In the rows, 128 means zero.
Known rows, with every way that one mark hangs from another:
[nela [muko [rado belip sadafe [vela bokot]]]]: [187  68 103 114 134 136  80 124 161  83 116 115 204 127 117 115]
[fugi sadafe]: [130 144 146 142 113 126 132 124 103 148 120 124 122 140 135 130]
[bokot [vela [rado belip [muko nela] [sadafe fugi]]]]: [179  86 119 106 104 140  67 150 181 121 100 136 156 115 154  51]
[rado belip muko sadafe vela]: [168  97  99 104 124 122  84 119 208  94 118 143 171 171 140  87]
[muko nela [rado [vela bokot]]]: [166  87 140 127 133 143  84 127 151 105 141 105 189  81 119 115]
[bokot [vela [rado [muko nela]]]]: [167  92 134 115 122 160 101 124 160 118 134 131 157 118 160  79]
[vela rado]: [136 123 130 123 117 121 128 146 114 113 127 139 142 121 144 116]
[muko [rado vela]]: [139 104 125 140 131 117 112 124 147 107 139 121 174 129 118 136]
[sadafe fugi]: [129 135 142 125 113 119 109 151 111 149 124 123 104 106 109 111]
[rado belip muko [sadafe fugi] [vela bokot]]: [180  89 111  87 107 116  49 150 184 122 108 139 142 117 121  60]
[bokot [vela [rado muko sadafe]]]: [158  88 108 110 113 142 116 130 154 110 104 154 141 143 172  68]
[muko [rado belip sadafe vela]]: [150  91  98 135 127 106  98 129 183  87 110 133 198 150 130 127]
[bokot vela]: [122 104 124 132 129 131 128 135 135 140 118 141 118 123 139 116]
[muko nela [rado belip [vela bokot]]]: [168  79 121 126 133 128  67 134 180 101 133 111 208  95 117 128]
[bokot [vela [rado sadafe]]]: [141  93 117 120 115 128 130 152 130 109  96 156 138 123 168  83]
[rado belip [muko nela] [sadafe fugi] [vela bokot]]: [198  87 128  87 110 139  35 145 196 114 114 121 162 100 123  49]
[belip [rado muko]]: [157 130 108 120 114 149 122  83 161 107 144 127 124 145 129 128]
[vela bokot [rado belip [muko nela] [sadafe fugi]]]: [195  94 121  87 100 139  51 153 163 115 103 128 162  90 143  54]

Rows:
[165 113 111 105 112 138 115 122 146  98 113 142 152 146 162  78]  [vela [rado muko sadafe]]
[160  85 115 119 123 125  98 132 145  96 111 128 175 107 131 107]  [muko [rado sadafe [vela bokot]]]
[160 101 116  98  97 101  80 183 125 122  89 149 138  89 137  81]  [vela bokot [rado belip [sadafe fugi]]]
[189  76 119 112 121 128  60 146 146 103 112 111 180 104  98  98]  [nela [muko [rado belip [sadafe fugi] [vela bokot]]]]
[161  80  88 108 114 125 101 134 183 105  96 162 160 153 172  79]  [bokot [vela [rado belip muko sadafe]]]
[175 101 124 110 132 142  67 116 216 103 147 119 186 147 126  95]  [rado belip [muko nela] vela]
[157 109 101 112 119 117  99 129 168 110 128 146 166 152 149 113]  [vela [rado belip muko]]
[155 103 142 140 135 142  97 119 160  98 146 101 196 112 119 124]  [muko nela [rado vela]]
[151  85  98 115 120 120 100 136 177 121 119 158 154 147 159 101]  [bokot [vela [rado belip muko]]]
[150  89 123 125 129 120  98 135 137 111 134 124 169  98 117 127]  [muko [rado [vela bokot]]]
[178  96 106  89  96 116  66 160 151 123  95 148 140 106 142  66]  [vela bokot [rado belip muko [sadafe fugi]]]
[186 131 130 112  98 169  88  97 166 106 125 107 126 113 125  78]  [belip [rado [muko nela] [sadafe fugi]]]
[168  84 115 116 124 144  85 129 190 114 125 137 174 130 160  91]  [bokot [vela [rado belip [muko nela]]]]
[147 107 114 147 135 133 100 115 169 110 129 106 198 120 123 155]  [muko nela [rado belip]]
[195  86 106  91 114 147  70 131 179  94 107 134 186 112 162  71]  [vela bokot [rado belip [muko nela] sadafe]]
[184 102 109 106 115 147  86 120 189  88 114 130 191 143 162  80]  [vela [rado belip [muko nela] sadafe]]
[208 103 137  89  96 164  59 117 177  98 130 112 137  88 119  53]  [belip [rado [muko nela] [sadafe fugi] [vela bokot]]]
[166 114 116 118 131 148  86 104 195 117 136 115 170 141 132 113]  [rado belip [muko nela]]
[185  92 117  98 119 143  69 132 173 109 130 129 180 104 148  92]  [vela bokot [rado belip [muko nela]]]
[191 105 120  90  93 139  72 124 164 104 122 131 117 104 118  64]  [belip [rado muko [sadafe fugi] [vela bokot]]]
[178 113 107 106 109 147 106  92 188  77 134 133 146 158 136  88]  [belip [rado muko sadafe vela]]
[162  83 110 117 111  98  64 160 157 114 100 131 170  96 111 102]  [muko [rado belip [sadafe fugi] [vela bokot]]]
[167  90 116 134 144 130  93 117 164  91 144 108 204 151 103 145]  [nela [muko [rado belip vela]]]
[196 118 139 104  99 161  73 108 187  92 136 109 143 118 119  61]  [belip [rado [muko nela] [sadafe fugi] vela]]
